Each row comes from the steps of one path. Every step used is in the known rows, and no mark comes twice. Write the path behind each row, first mark first.
Known rows:
x/c/z/g/k: [-0.70 -3.43  2.71  0.27 -1.49  1.35 -0.68 -2.76  4.07 -1.71 -0.09 -2.09
  3.24 -0.35  0.03  0.39 -2.31  1.20  0.96 -2.24 -1.53  1.97]
g/x/h/z/f: [-0.90 -3.56  2.41  0.87 -1.02  1.51 -0.27 -0.15  4.28  0.19  1.44 -1.57
  0.39 -3.31 -0.82  1.04 -3.21  0.84  0.83 -4.24 -1.61  3.08]
k/c/x: [-0.83 -1.91  2.51  0.17 -1.51  0.85  1.06 -1.42  4.59 -0.57  0.77 -0.55
  1.91 -1.63 -0.06 -0.91 -2.88 -0.71  1.05 -2.90 -0.26  3.21]
g/k/c/z: [-0.66 -2.53  2.29  0.23 -3.10  0.75 -0.16 -1.62  3.53 -1.78  1.38 -0.12
  2.27 -1.85  0.70 -1.92 -2.43  0.80  1.30 -2.85 -2.24  1.07]
c/z/g/x/h: [ 0.23 -2.57  3.13  0.17 -1.65  1.95 -1.15 -2.22  3.55 -1.57  0.31 -1.94
  2.64 -2.91  0.43  2.17 -2.95  1.34  0.75 -2.77 -1.90  2.51]
x/c/z/g: [-0.69 -3.19  2.85  0.10 -1.08  1.42 -0.55 -2.88  4.01 -1.37 -0.35 -2.29
  3.32 -0.22  0.17  0.70 -2.15  0.84  0.97 -1.95 -1.02  2.45]
g/z/f: [-0.36 -4.58  2.67  0.38 -4.48 -0.01 -0.99 -1.54  1.83 -1.28  1.91  0.72
  3.41 -1.89  0.13 -1.16 -0.65  2.26  0.08 -0.91  0.79  2.23]
x/h/z/g/k/c: [-1.28 -3.60  3.49  1.30 -0.63  2.49  1.63 -1.79  4.23 -0.54 -0.39 -0.32
  2.24 -2.12 -0.28  0.60 -2.87  0.98  2.48 -2.90 -1.50  1.84]
n/f: [-0.77 -0.79  2.77 -0.75 -1.63 -0.65 -0.23 -0.47  2.39 -0.05  1.15 -0.29
  0.94 -0.11  0.20 -2.17 -1.51 -1.15  0.04 -2.51 -0.19  2.57]
h/z/f: [ 0.14 -3.06  3.83  1.37 -2.67  0.97 -0.95 -1.75  2.48  0.01  0.41  0.07
  2.30 -1.68  0.28 -0.61 -3.01  2.23  0.72 -1.98 -0.44  2.49]
h/z: [-0.05 -2.75  4.05  1.42 -2.09  0.88 -0.13 -1.56  2.80  0.26 -0.07 -0.26
  0.89 -1.52  0.61 -0.34 -3.24  1.50  1.32 -1.87 -0.83  1.59]
n/f/x/h: [-0.46 -1.58  2.73  0.19 -0.81 -0.05  1.30 -1.01  2.94 -0.71  0.44 -0.43
  0.53 -1.32 -0.95 -1.01 -1.57 -1.13  0.43 -3.59  0.22  3.29]
c/x: [-0.37 -2.54  3.11  0.61 -2.06 -0.30  0.50 -1.54  3.90 -0.92  0.55 -0.59
  0.75 -2.30 -0.52  0.24 -3.34  0.93 -0.08 -3.57 -0.46  2.75]
f/x: [ 0.91 -2.58  2.56  0.73 -1.08  0.18  0.98 -2.28  1.97 -1.09 -0.38 -1.03
  0.49 -2.77 -0.27 -0.20 -1.99  1.10  0.18 -2.58  1.16  2.68]
x/h/z: [-1.48 -3.90  3.31  1.35 -0.91  1.41  1.96 -1.70  3.71  0.02 -0.30 -0.05
  1.25 -2.12 -0.31  0.12 -2.55  0.87  2.27 -2.92 -1.43  1.85]
h/z/g: [ 0.59 -2.34  4.54  1.27 -1.31  1.87 -0.68 -1.88  2.72 -0.03 -0.74 -0.91
  1.95 -1.54  0.62  0.88 -3.54  1.97  1.11 -1.48 -0.40  1.79]
c/x/h: [-1.34 -3.38  2.94  0.89 -1.29  0.24  1.85 -1.62  4.64 -1.00  0.38 -0.34
  0.92 -2.69 -1.19  0.76 -3.24  0.62  0.70 -4.23 -1.06  2.96]
k/c/x/h/z: [-1.41 -2.65  2.89  0.94 -1.10  1.57  1.91 -1.47  5.51 -0.49  0.46 -0.27
  1.97 -1.96 -0.55 -0.20 -3.23 -0.63  1.86 -3.47 -0.88  3.24]
x/c: [-1.35 -3.42  2.13 -0.12 -0.65  0.36  0.32 -1.78  3.56 -0.28  0.07 -1.74
  1.86  0.28 -0.08 -1.10 -1.55  0.25  0.82 -2.06 -0.17  2.24]
f/x/h/z/g: [ 0.44 -3.49  3.36  1.86 -0.35  1.73  1.95 -2.66  3.26 -1.13 -1.15 -1.01
  1.01 -3.31 -0.87  1.48 -2.79  1.41  1.33 -3.15  0.44  2.83]
x/c/z/h: [-1.18 -3.67  2.40  0.80 -1.62  1.19 -0.40 -1.86  4.71 -1.18  0.72 -1.98
  3.32 -0.59  0.53  0.18 -1.56  0.27  1.16 -2.16 -1.14  2.72]
f/x/h/z: [ 0.18 -3.63  3.03  1.82 -0.70  1.26  2.28 -2.50  3.31 -0.93 -0.83 -0.66
  0.51 -3.26 -0.93  0.80 -2.54  1.26  1.44 -3.39  0.22  2.77]

Write each row's path:
[ 0.26 -3.44  3.13  1.82 -0.56  2.13  2.12 -2.44  3.81 -1.40 -0.76 -0.93
  1.31 -3.25 -0.99  0.97 -2.85  1.12  1.75 -3.51 -0.04  2.66] => f/x/h/z/g/k/c
[-0.92 -2.48  2.00  0.00 -2.36  0.60  0.23 -1.18  3.21 -1.20  1.26 -0.13
  1.74 -1.44  0.48 -2.54 -2.10  0.62  1.17 -2.76 -1.42  1.10] => g/k/c
[ 0.72 -3.31  2.67  1.11 -1.25  1.23  0.50 -3.15  3.54 -2.26 -0.63 -1.99
  1.91 -2.08 -0.69  0.93 -2.47  1.47  0.57 -3.01 -0.04  2.75] => f/x/c/z/g/k
[-1.05 -2.48  3.18  0.88 -0.79  2.00  1.70 -1.62  5.44 -0.62  0.09 -0.59
  2.42 -1.99 -0.51  0.39 -3.33 -0.47  1.91 -3.22 -0.78  3.30] => k/c/x/h/z/g
[-0.12 -1.46  2.74  0.19 -1.48 -0.01  0.22 -1.47  3.46 -1.09  0.52 -1.14
  1.09 -0.43 -0.75 -0.91 -1.78 -1.00  0.13 -3.25 -0.04  3.42] => n/f/x/c/z
[-0.09 -1.62  2.67 -0.20 -1.45  2.16 -0.48 -1.77  4.03 -0.98  0.72 -1.48
  3.20 -1.97  0.86  0.23 -2.53 -0.35  1.23 -2.11 -1.10  2.93] => k/c/z/g/x
[ 0.87 -3.14  3.82  1.85 -2.49  1.07 -0.50 -2.12  2.60 -0.42  0.10 -0.10
  1.94 -2.43 -0.24 -0.04 -3.15  2.30  0.53 -2.36  0.13  2.96] => h/z/f/x
[-0.13 -1.66  3.36  0.85 -1.14  0.70  0.87 -1.19  3.41 -0.98  0.24 -0.55
  0.92 -1.49 -1.03 -0.33 -2.38 -0.25  0.69 -3.81 -0.39  2.90] => n/f/x/h/z/g/k
[ 0.30 -2.43  4.51  1.74 -1.86  2.11 -0.43 -1.80  4.01 -0.67 -0.22 -0.76
  2.07 -1.81  0.04  0.80 -4.37  1.87  1.35 -2.53 -1.26  1.77] => h/z/g/k/c/x
[-0.21 -1.42  2.56  0.04 -0.95 -0.21  0.53 -1.20  3.22 -0.66  0.50 -1.15
  0.68 -0.25 -0.90 -1.35 -1.62 -1.14  0.00 -3.20  0.48  3.43] => n/f/x/c
[-1.04 -3.74  3.55  1.73 -1.82  0.75  1.35 -1.76  4.94 -0.84  0.36 -0.08
  1.48 -2.76 -1.44  1.15 -3.93  1.37  0.91 -4.40 -1.28  3.30] => c/x/h/z/f
[ 0.16 -3.70  2.19  0.50 -1.63  0.62  0.50 -2.44  2.05 -1.26  0.41 -0.25
  2.77 -2.88 -0.85 -0.44 -1.47  1.77  0.00 -3.17  1.02  3.73] => z/f/x/h
[ 0.34 -4.69  2.70  0.87 -4.30  0.10 -0.49 -1.92  1.83 -1.72  1.51  0.46
  3.07 -2.53 -0.28 -0.52 -0.84  2.44 -0.06 -1.25  1.38  2.66] => g/z/f/x
[ 0.44 -3.49  2.46  1.53 -1.21  1.07  0.59 -2.53  3.98 -1.74 -0.09 -1.96
  1.92 -2.25 -0.30  0.85 -1.96  0.78  0.68 -2.77  0.40  3.39] => f/x/c/z/h
[-1.38 -4.18  3.21  1.29 -1.31  1.48  1.34 -1.79  3.53 -0.18  0.08  0.19
  2.20 -2.22 -0.51  0.03 -2.47  1.39  1.79 -3.00 -1.12  2.48] => x/h/z/f
[ 0.44 -3.48  2.77  0.72 -3.04  0.96 -0.35 -3.22  2.72 -2.12  0.45 -0.31
  3.34 -3.19 -0.02  0.53 -2.11  1.97  0.37 -2.87 -1.05  3.29] => c/z/f/x/h
[-1.27 -2.83  2.84  0.96 -1.40  1.62  1.60 -1.58  5.33 -0.58  0.72 -0.11
  2.58 -2.06 -0.69 -0.32 -3.07 -0.30  1.60 -3.51 -0.79  3.62] => k/c/x/h/z/f
[-0.12 -5.19  2.54  0.97 -3.89  0.37  0.11 -1.93  2.24 -1.70  1.40  0.51
  3.18 -2.71 -0.58 -0.22 -0.72  2.32  0.32 -1.63  1.13  2.79] => g/z/f/x/h
[-0.82 -3.39  3.90  1.67 -1.20  1.19  1.48 -1.85  5.06 -0.92 -0.20 -0.63
  1.30 -2.82 -1.24  1.96 -4.15  1.20  1.11 -4.16 -1.31  2.95] => c/x/h/z/g
[ 0.92 -2.98  2.84  0.54 -3.38  0.63 -1.08 -3.08  2.41 -2.14  0.62 -0.46
  3.24 -2.99  0.24  0.32 -2.11  2.12 -0.05 -2.50 -0.77  3.26] => c/z/f/x
[-0.72 -2.17  2.39  0.46 -2.07  1.78  0.02 -1.38  4.38 -1.02  1.23 -0.68
  3.69 -1.87  1.46 -0.74 -1.63 -0.84  1.81 -1.89 -0.91  2.91] => k/c/z/h
[ 0.68 -2.12  3.29  0.01 -1.99  1.66 -1.73 -2.18  3.11 -1.55  0.39 -2.09
  2.57 -2.73  0.75  1.95 -3.04  1.45  0.31 -2.40 -1.64  2.43] => c/z/g/x
[-1.10 -3.18  2.62  1.12 -2.73  1.15  0.67 -1.31  4.76 -1.53  1.41  0.26
  2.14 -2.20 -0.63 -1.29 -3.31  1.18  1.24 -4.00 -2.05  2.00] => g/k/c/x/h/z/f
[-1.21 -3.68  3.65  1.22 -0.39  2.14  1.53 -2.01  3.62 -0.17 -0.77 -0.57
  1.96 -2.14 -0.26  1.10 -2.84  1.25  2.17 -2.65 -1.07  2.00] => x/h/z/g
[-0.57 -2.05  2.55 -0.08 -1.17  2.50  0.13 -1.85  4.46 -1.07  0.56 -1.42
  3.23 -2.20  0.53  0.50 -2.46 -0.45  1.72 -2.51 -1.33  2.95] => k/c/z/g/x/h
[ 0.49 -3.55  3.71  1.93 -2.22  1.21 -0.45 -2.34  3.16 -0.41 -0.03 -0.52
  2.16 -1.79 -0.47  0.00 -3.05  2.15  0.68 -2.50  0.06  3.13] => h/z/f/x/c
